Each row was made from one small tree. The marks that hang from a mark follow it in brackets, in alphabetical order. Every link used is in the known rows. Write each row's tree.
Known rows
sepem{gotof zigavo}: [ 2.773 -0.921  1.772  3.987 -2.118 -4.625 -1.108  0.080  0.523 -2.368
 -0.366 -1.955 -2.747  3.508  2.989 -2.016  2.254  2.670 -3.803  0.763]
sepem{gotof}: [ 3.118 -0.234  1.677  2.652 -1.013 -4.198 -0.432  0.291  0.419 -1.808
 -0.108 -2.780 -1.448  3.086 -0.077 -1.838  2.385  3.174 -3.011 -0.316]
sepem{gotof{gumor zigavo{lifu{podogul}}}}: [ 1.423 -1.140  1.547  2.269 -0.025 -4.817 -2.125  1.046  1.082 -3.842
  1.472 -2.695  0.102  3.610  4.259 -2.088  2.343  0.654 -6.309 -0.443]
gumor{dogop gotof{zigavo{lifu{podogul}}}}: [ 0.475 -0.291  1.172 -0.669  1.928 -4.098 -2.550  2.521  1.550 -5.345
  3.895 -7.179  1.894  6.166  5.713 -1.151  0.404 -0.794 -5.970 -2.435]
lifu{gotof{zigavo} podogul sepem}: [ 1.268  0.010  2.718  3.771  0.541 -4.984  1.097 -1.400  0.101 -2.660
 -0.865 -3.653 -0.955  3.136  1.141 -2.151  1.018  0.448 -4.081 -1.534]
zigavo{lifu{podogul}}: [ 1.410  0.981  1.634  1.610  0.824 -4.122 -1.047  0.854  0.074 -3.228
  2.444 -3.919  0.538  5.081  0.685 -3.185  1.616 -1.968 -3.775 -1.827]
gumor{dogop{gotof}}: [ 2.485 -0.063  1.563 -0.753  2.725 -3.132 -0.483  3.186  0.817 -4.602
  2.201 -7.398  0.924  4.897  0.781 -1.072  0.732  1.523 -4.814 -3.187]
gotof{gumor{dogop}}: [ 3.438 -1.737  1.840  0.923  1.428 -3.193  0.147  4.425  0.524 -4.252
  0.922 -5.277  1.121  4.807  1.248 -1.205  1.945  2.475 -6.595 -4.094]
lifu{gotof{gumor} podogul}: [ 2.850 -0.593  2.080  2.820  0.742 -4.298  0.430  1.395 -0.077 -3.052
 -0.258 -3.100  0.206  3.307 -0.674 -1.413  3.082  2.670 -5.569 -3.361]
sepem{zigavo{lifu{gotof}}}: [ 2.109  0.088  2.915  2.566 -1.771 -5.250 -0.514 -0.200 -0.086 -3.623
  0.169 -2.840 -3.003  4.448  2.149 -2.552  0.841  1.770 -3.461  1.153]
dogop{gotof{gumor zigavo{lifu{podogul}}}}: [ 0.817 -0.412  1.060 -0.839  2.985 -4.009 -2.415  1.741  1.237 -5.512
  3.347 -5.760  1.711  4.847  3.156 -1.978  0.767 -1.848 -6.856 -1.155]
zigavo{lifu}: [ 2.131  0.679  2.098  0.799 -0.107 -4.218 -0.717  0.893  0.090 -3.215
  1.736 -4.055 -0.691  4.833 -0.120 -3.028  0.770 -0.230 -2.958 -0.192]
gotof{gumor zigavo}: [ 2.119 -1.137  1.592  0.985  0.018 -4.215 -1.689  0.989  0.355 -3.567
  0.861 -3.553 -0.130  4.346  1.722 -1.912  1.446  0.944 -5.290  0.333]
sepem{zigavo}: [ 2.394 -0.278  1.805  2.856 -1.233 -4.268 -1.099  0.275 -0.088 -2.745
  0.445 -2.964 -1.940  4.899  1.783 -2.516  1.375  0.455 -3.435  0.632]
lifu{gotof{gumor} podogul sepem zigavo}: [ 3.808 -2.860  2.150  5.181  2.926 -3.819  5.163  1.461  0.515 -3.099
 -2.256 -3.626 -0.391  2.137 -0.005 -1.674  1.549  1.212 -7.815 -6.331]
gotof{zigavo}: [ 1.418  0.481  1.726  1.163 -0.827 -4.495 -2.018 -0.920 -0.042 -2.619
  1.036 -3.517 -1.180  4.588  0.950 -2.381  0.881  0.173 -2.653  1.819]
sepem{gotof{gumor zigavo{lifu}}}: [ 2.032 -1.431  1.862  1.594 -0.706 -4.893 -1.799  1.029  1.119 -3.801
  0.897 -2.815 -0.899  3.447  3.702 -1.959  1.621  2.102 -5.704  0.774]
lifu{gotof podogul zigavo}: [ 2.953 -0.591  1.842  4.050  1.096 -4.230  2.400 -0.386 -0.270 -2.209
 -0.965 -3.068 -1.449  2.791 -1.142 -1.822  2.050  1.383 -4.209 -3.290]
sepem{zigavo{lifu{podogul}}}: [ 1.208  0.288  1.728  2.924 -0.301 -4.466 -1.598  0.624  0.160 -3.683
  2.042 -3.126 -0.699  5.603  3.604 -3.260  1.447 -2.241 -4.429 -0.534]

Which tree is each row?
[ 2.445 -1.347  2.839  1.132 -0.106 -4.728 -0.408  1.815  0.354 -4.495
 -0.362 -4.551 -0.811  3.852  2.124 -0.636  1.471  4.595 -5.701 -1.115]	lifu{gotof{gumor{dogop} zigavo}}
[ 2.750 -2.071  2.666  5.191  0.781 -4.487  2.274  1.370  0.478 -3.542
 -1.555 -2.971 -0.741  3.302  2.505 -1.816  1.967  1.444 -7.343 -3.981]	lifu{gotof{gumor} podogul sepem{zigavo}}
[ 2.342 -1.481  1.909  3.535  1.707 -4.053  1.331  2.255  1.263 -3.645
  0.626 -3.631  0.854  3.402  2.608 -2.617  1.802 -0.391 -7.041 -4.236]	zigavo{lifu{podogul sepem{gotof{gumor}}}}
[ 1.441  0.027  2.027  1.742 -1.467 -5.146 -2.089 -0.673  0.802 -3.038
  1.071 -2.887 -1.896  3.618  2.937 -2.399  1.122  1.425 -3.222  2.146]	sepem{gotof{zigavo{lifu}}}
[ 1.405 -0.627  1.391 -1.546  2.235 -4.139 -2.140  1.679  1.285 -5.492
  2.794 -5.829  0.653  4.640  2.485 -1.839  0.060 -0.330 -6.215  0.129]	dogop{gotof{gumor zigavo{lifu}}}
[ 2.743 -2.794  2.302  3.031  0.995 -3.999  1.151  2.543  1.558 -3.901
 -0.646 -4.531 -0.216  3.188  4.086 -1.220  1.056  2.712 -7.227 -2.891]	lifu{sepem{gotof{gumor{dogop} zigavo}}}
[ 0.650 -0.392  1.145  0.596  1.803 -4.385 -1.027  0.441  1.569 -4.101
  2.625 -5.731  1.082  5.093  4.032 -2.134 -0.170 -2.212 -5.365 -1.349]	gumor{gotof{zigavo{lifu{podogul sepem}}}}
[ 2.548 -1.625  1.553  2.191 -0.827 -4.547 -1.558  0.714  0.922 -3.044
  0.023 -2.531 -0.984  2.987  2.638 -1.398  2.230  3.075 -5.449  0.507]	sepem{gotof{gumor zigavo}}
[ 2.129 -1.698  1.890  0.581  0.844 -3.819 -1.480  2.951  0.708 -4.694
  1.281 -5.125  0.634  4.985  3.465 -1.237  1.255  1.659 -6.541 -1.608]	gotof{gumor{dogop} zigavo}
[ 0.234  1.047  1.699  1.221  0.080 -4.719 -2.566 -0.596  0.130 -3.616
  2.608 -3.803  0.057  5.196  2.735 -3.142  0.926 -2.599 -3.484  0.754]	gotof{zigavo{lifu{podogul}}}
[ 4.380 -2.877  2.481  2.725  1.565 -3.820  3.294  2.993  0.395 -4.010
 -1.540 -4.560 -1.148  2.939  0.293 -0.538  1.526  4.695 -6.947 -4.616]	lifu{gotof{gumor{dogop}} zigavo}
[ 2.808 -2.370  2.046  3.323  0.300 -4.301  0.928  0.901  1.254 -3.056
 -0.990 -3.307 -0.807  2.648  2.693 -1.802  1.240  2.135 -6.262 -1.300]	lifu{sepem{gotof{gumor zigavo}}}
[ 2.714 -1.831  3.056  2.708  0.310 -4.878  1.780  0.165  0.490 -3.479
 -1.814 -3.758 -1.451  2.724  0.871 -1.535  0.621  3.083 -5.759 -0.975]	lifu{gotof{gumor zigavo} sepem}
[ 1.427 -0.044  1.636 -1.002  2.112 -3.652 -1.827  1.987  0.967 -4.986
  2.472 -7.274  0.490  5.068  2.557 -1.078  0.177  0.874 -4.754 -1.278]	gumor{dogop{gotof{zigavo}}}
[ 2.948 -1.568  1.367  4.767  2.958 -3.244  3.867  0.653  0.411 -2.301
 -0.517 -4.191  0.080  3.484  0.217 -2.793  0.860 -2.381 -5.699 -5.288]	lifu{podogul sepem zigavo}
[ 3.333 -2.422  1.587  3.920 -1.425 -4.383 -0.779  1.795  0.882 -3.176
 -0.495 -1.924 -1.762  3.403  3.639 -1.545  2.713  3.267 -6.339 -0.473]	sepem{gotof{gumor} zigavo}
[ 3.167 -2.192  1.342  5.824  2.273 -3.582  3.840  0.505  0.990 -1.881
 -1.259 -3.369 -0.670  2.236  1.263 -2.303  1.517 -0.420 -6.051 -5.192]	lifu{podogul sepem{gotof} zigavo}
[ 1.995 -1.921  2.156  1.199  0.031 -4.537 -1.596  2.777  1.402 -4.846
  1.281 -4.268 -0.183  3.995  5.243 -1.311  1.502  2.764 -6.806 -0.952]	sepem{gotof{gumor{dogop} zigavo{lifu}}}
[ 1.698 -0.486  2.112  2.394  0.150 -4.825 -0.995  0.085  0.027 -3.415
  0.059 -2.998 -0.110  3.505  1.341 -1.446  2.509  1.918 -5.489 -1.187]	lifu{gotof{gumor zigavo} podogul}
[ 2.948 -0.979  3.079  0.789  0.539 -4.505  0.618  3.183  0.428 -4.876
  0.531 -4.878 -0.444  4.226  1.225 -1.418  1.311  3.640 -5.837 -2.720]	zigavo{lifu{gotof{gumor{dogop}}}}
[ 4.041 -2.552  1.815  4.865  1.329 -3.740  4.297  0.468  1.038 -1.887
 -1.989 -3.434 -2.055  1.952  0.406 -2.103  0.717  1.513 -5.241 -3.294]	lifu{sepem{gotof} zigavo}
[ 1.691  1.080  2.498  2.038  0.041 -4.891 -0.205  0.072 -0.196 -3.227
  1.004 -3.553 -0.654  4.044 -0.157 -2.570  1.764  0.626 -3.355 -1.525]	zigavo{lifu{gotof podogul}}
